In the rows, 128 means zero.
Known rows, with every step that occurs:
u, s, t: [129 168 140 141  73 126 123 152 160 139 142  90 115 175 107 122  99 128
 132 114 123 113 136 172 122 115 134 107 124 108 161 120 126 114  78]
h, x, s: [ 97 103 153 127 102 142 185 159 117 101 123 101 138 136 139 144 129 183
  95 117 130 183 165  99 152 105 117 117 108 111 159 123 177 130 141]
n, t, s: [109 122 146  91  82 107 103 136 127 136  94 177  98 120 129 129 124 130
 131 127 112 107 138 152 128 110 138  98  81 128 145 128 124  39 113]
a, s, k, c: [154 109 129 155  80 126 139  96  92 147  72 136  89 124 118 126 136 134
 116 126  53 158 212  81 151 122 163 140 127 123 125 144 148 137 138]
z, x: [127 142 116 130 131 127 149 140 112 132 107 142 131 151 176 124 141 178
 149 131 153 128 135 117 124  91 140 111 151 133 151 141 146 151 122]
x, s, k: [113  82 148 130  91 112 165  77 109 113 145 118 141 139 146 120 135 144
 121 113  79 157 174 103 136 102 120 138 116 157 166 171 140 152 144]
h, x, s, k, c: [116  95 159 132 106 128 183 135  91 103 108 104 139 140 135 127 121 202
 100 108 103 189 193  91 157  91 132 118 107 113 171 138 172 141 139]
a, s, k: [135 123 127 152  69 142 143  99 101 151  99 131  97 113 125 132 138 113
 115 135  62 166 191  94 151 133 145 145 126 130 119 139 152 133 148]
a, c, t: [147 105 116 127 122 140  81 127 105 127 158 118  81 126 133  93 158 163
 132 110  93 146 128  98 154  81 119 131 108 132 126 118 149  41 163]
c, a, s: [121 128  90 105  95 107 121 132 116 149  92 146 125 110 139 169 186 145
 100 114  68 149 178  96 144 138 134 126 125 141  88 134 161 113 146]
u, s, g: [134 119 142 131  89 142 122 151 145 152 164  91 121 157 113 120 103 147
 110  93 133 115 167 143  99 132 147 112 115 124 120 115 115 136  93]
m, z: [128 159 151 109 133 139  62 151 146 122 144 127 132 138 104  91 135 131
 124 130 120 107 148 127  93 156 138 153 172 119 140 127 108 174 138]
u, s, k, c, t, n: [138 124 154 146  97 114 128 112 109 144 113  92 129 148 102  91  77 156
 122 103  87 121 178 152 145 106 137 108 115 123 156 137 133 112  96]
h, x, s, a, c, t, n: [ 99  89 146 141  80 143 167 152 112  92 114  69 138 158 134 113 157 176
 103 103 119 197 166  63 154  97 116 104 105 121 150 129 183  76 153]
m, z, x, s: [119 142 150 108 118 133  93 150 136 115 131 132 137 163 147  90 153 171
 133 128 130 114 167 109  91 124 139 142 186 128 169 151 126 195 137]
y, n: [113 128 149 154 140 156 164 134 123 133 126  65 124 150 160 120 111 127
 127 139 128 159 118 105 150 134 151 116 109  93 116 127 118 146  96]
m, z, x, s, k, c, t: [130 129 146 107 119 106  93 125 107 114 113 134 128 163 140  70 147 189
 136 112 101 121 187 101 101 108 150 138 177 126 174 160 129 183 134]
y, n, t, c, a: [108 115 142 137 124 137 112 136 111 151 100 100 121 115 166 101 128 145
 146 147 113 144 129 104 145 112 146  98  78  96  97 124 104  60  88]
a, c: [157 116 134 134 128 163  74 144 125 123 165 123  95 134 139 109 157 165
 132 123 109 136 130  99 138  91 128 134 120 130 138 118 138  86 160]
k, c, t, n: [136  87 125 139 139  74 105 103  97 124  46 114 102 147 109  93 122 157
 125  91  99 115 166 101 146 101 137 110 115 127 134 138 130  67 101]
n, t, c, a: [126 109 117 103 102  99  55 134 111 152  90 180 126  84 139  99 152 151
 153 140 102 107 145 125 121  99 119 105  84 130  99 122 108   4 116]
y, n, t, c: [112 111 153 149 122 148 119 137 115 148 103  97 113 122 165  91 112 133
 151 151 123 143 123 109 141 114 146 103  79  91 105 119  99  65  86]
k, c: [169  98 132 129 149  94 116 122 109 122  68 142 113 148 115 114 121 169
 131 109 114 110 170 104 126 110 163 118 131 111 142 139 117 132 110]
s, x, h: [107 124 180 105  87 128 167 135 130 122 134 109 136  92 174 108 116 192
 134 126 162  72 137  96 120 143 103 131 135 151  92  93 130 135 109]
u, s, x: [128 138 170 114  74 140 140 169 146 135 157 106 138 123 133 124  81 169
 100 136 148  98 143 156 121 138 107 126 121 128 117 102 140 135  89]
u, s: [135 138 149 132  97 141 133 157 151 143 149 111 135 143 112 127  90 136
 121 126 133 113 142 165 126 130 127 109 128 115 141 115 132 133 104]
s, k, c, t: [156 104 128 129 129  79 128  68  64 132  91 128 119 127 113  83 113 169
 135  97  60 147 184 111 149  94 157 129 113 127 145 156 127 121 127]
h, x, s, t, c: [ 94 118 143 142  78 135 158 160 112 107 110  85 122 151 141 127 136 181
 104 109 122 171 162  98 143  93 111 110 102 102 167 131 158  95 120]
k, c, t: [158  87 116 120 142  71 122 107  88 124  60 139  97 141 107 100 128 169
 130  95  96 121 167 105 138 100 150 115 118 113 129 137 128  92 113]
c, a: [120 134  95  90 132  95 111 130 117 137 119 140 151 114 142 155 171 161
 113 108  94 136 148 117 137 128 127 115 123 143 101 136 144 119 133]
h, x: [112 138 142 129 125 149 160 173 113 115 117 105 136 123 124 137 119 178
 102 123 143 173 146 118 154 117 125 113 113 100 143 105 166 123 135]
z, x, s, k, c: [131  97 131 132 113 107 172 102  90 120  96 140 134 165 183 113 146 205
 147 114 113 143 182  94 129  67 148 114 146 142 184 174 152 171 125]
c, a, s, u: [108 118  93 109  97 109 116 132 119 148  99 146 135 106 147 167 153 161
  91 109  72 149 175  95 149 152 137 119 116 159  99 127 161 108 146]
n, t, c: [132 107 133 120 101 114  60 133 115 148  96 172 112  90 133  87 128 136
 161 149 121 104 136 129 114  99 118 110  88 123 113 120 102  10 114]
u, s, k, c, t: [153 123 149 133  97 110 136 115 105 143 121 111 127 143  99  93  80 164
 126 104  83 126 181 152 140 106 146 111 119 115 153 136 131 129 101]
u, s, t, n: [106 165 151 159  70 132 111 146 167 139 130  65 117 183 109 115  93 117
 126 110 127 108 133 164 129 116 119 101 120 121 165 118 129  90  71]

Rows:
[ 87  94 156 130 106 141 180 160 121  98 128  99 149 131 148 143  99 199
  88 110 133 184 160 100 154 118 115 110 101 129 172 114 176 127 143] | h, x, s, u
[102  99 127 148  61 110 120 110 130 117 120 102 110 171 151 114 156 133
 127 107 101 126 154 103 114  93 106 123 111 133 162 164 116  88 107] | x, s, t, c
[ 93  65 148 130 102 118 155 112 138 107 144 120 146 141 160 133 100 158
 107 110 115 143 149 107 130 131 118 121 113 173 170 143 140 136 141] | x, s, u
[111  96 145 131  83 139 192 158 118  93 116  89 156 153 134 132 149 173
 105 114 132 194 169  76 140 114 132 108 115 111 149 134 172 131 145] | h, x, s, a
[ 83 134 167  97  50 129 153 147 111 125 105 122 104 130 170 135 113 175
  86  96 131  67 144 125 129 149 116 102 112 139 127 127 125 113 100] | t, s, x, h
[141 144 154 139  92 137 141 125 123 145 158 105 142 135 111 109  81 145
 123 120 100 131 162 164 135 122 135 119 121 120 152 130 130 150 111] | u, s, k
[154  97 112 146  81 132 103 122 120 108 124  82 129 167 122  77 189 124
 145 106 108 160 135  60 126 115 147 109 125 135 105 142 137  55 154] | s, a, c, t, n
[130 107 118 112  80 101  60 119  98 161  81 177 115  80 137  99 154 150
 149 141  75 123 169 113 130  98 126 112  84 134  98 129 116  10 123] | n, t, c, a, s, k
[ 99  90 151 127  97 144 176 155 113 109 132  86 131 145 139 140 138 190
  91  94 131 184 183  84 129 107 128 117 101 118 145 122 166 129 135] | h, x, s, g
[130 108 127 110  88 138  83 139  93 122 146 117  69 132 146 103 152 182
 101  98  90 125 134 104 152  90 109 124  96 136 124 124 151  35 151] | a, c, t, s, x
[134 100 115 116  94 140  77 132  95 132 150 110  61 146 139 101 164 172
 104  80  84 136 145  96 142  89 128 116  90 133 128 130 140  32 153] | a, c, t, s, g
[160 102 110 103 150  73 105 123 100 127  60 152 130 140 124 133 154 193
 119  95  88 114 184  99 131 110 161 110 128 122 121 144 128 127 114] | k, c, a
[146 109 109 130 111  77  97 118 109 136  32 127 105 157 121 139 164 170
 114  93  68 119 203  82 140 108 162 109 124 127 126 145 140  94 103] | k, c, a, s, t, n
[125 104 118 122  99 140  79 138 100 126 147 121  74 136 144 101 134 176
 102  91  84 135 128 108 158  95 121 112  92 143 146 125 146  30 158] | a, c, t, s, u
[119 132 147 108 116 132  85 146 133 119 140 123 131 171 152  87 158 177
 131 112 131 114 178  99  78 124 150 142 180 136 159 151 119 198 133] | m, z, x, s, g
[137 112 120 120  95 139  82 120  84 129 148 117  70 137 138  95 151 169
 113  92  66 142 141 106 161  82 123 120  95 131 143 138 147  39 160] | a, c, t, s, k
[131  90 113 131  86 118 164 124 106 108 116 123 131 179 182 105 186 186
 154 113 128 157 159  69 120  73 141 105 145 145 158 166 159 124 144] | z, x, s, a, c, t
[160 110 102 116 112  75 104 122 105 135  41 146 103 151 118 142 168 177
 114  94  68 124 205  84 136 110 172 114 126 117 124 146 137 111 109] | k, c, a, s, t
[ 82 114 118 141 118  98 118  97 109 131  96  85 109 129 119  96 123 111
 120 104 106 130 120 121 157 112  89 114 106 151 119 128 147  33 123] | c, t, n
[131 120  86 145  80 121  65 123  77 165  79 136 121  98 146 111 164 157
 109 116  62 123 179  88 133 122 110 119 108 124  82 151 112  60 130] | t, c, a, s, k
[127  69 135 130  67 114 171 107 135  98 128 106 153 173 138 123 174 119
 132 115 114 157 162  74 109 125 137 118 131 146 139 169 136 141 144] | x, s, a
[100 107 135 131  72 105 151 106 141 110 135 102 115 176 145 132 155 128
 128 106 105 142 150 111 120  96 121 129 117 142 171 158 135 118 113] | x, s, t
[164 114 139 136 136  95 127  77  76 131  97 131 130 131 120  94 111 170
 137 106  72 140 186 112 138 101 164 133 121 126 152 159 122 151 127] | s, k, c
[126 100 121 120 115  96 165 100  86 122  94 144 143 160 190 121 158 215
 143 108 102 146 190  89 130  69 146 112 145 150 173 177 156 167 130] | z, x, s, k, c, a
[111 111 140 144 106 141 117 139 110 157  88 103 109 115 164 107 135 136
 140 149  99 152 144  93 149 117 148 102  80  94  92 123 113  57  93] | y, n, t, c, a, s
[ 92 121 131 130  79 125 150 158 111 111 107  91 130 148 143 136 150 192
  96 101 111 175 170  94 146  92 112 106  99 107 155 134 166  89 121] | h, x, s, t, c, a
[116  88 138 130  80 139 179 157 107  91 124  86 136 151 132 119 158 184
 107 105 116 201 169  69 149  96 127 108 106 112 147 130 180  95 159] | h, x, s, a, c, t
[142 107 133 142 128  85 120  63  69 130  81 110 121 131 117  79 108 162
 133  96  61 141 182 110 153  92 147 125 112 135 147 157 130 105 123] | s, k, c, t, n
[130 162 133 157  61 133  94 156 145 150 132  89 111 169 113 103 100 133
 128 115 119  99 140 162 117 112 122 102 115 101 150 125 106  83  72] | u, s, t, c
[139  63 136 134  68 132 148 114 132  95 144 103 137 179 143 113 187 137
 133 110 105 163 163  58 114 107 139 121 129 146 144 165 141 119 158] | x, s, a, c
[116 105 137 103  70 102  74 137 113 156  81 173 114  68 154  99 154 171
 157 141 103  89 166  98 122 110 112 106  90 139  79 106 116   6 112] | n, t, c, a, s, x, h
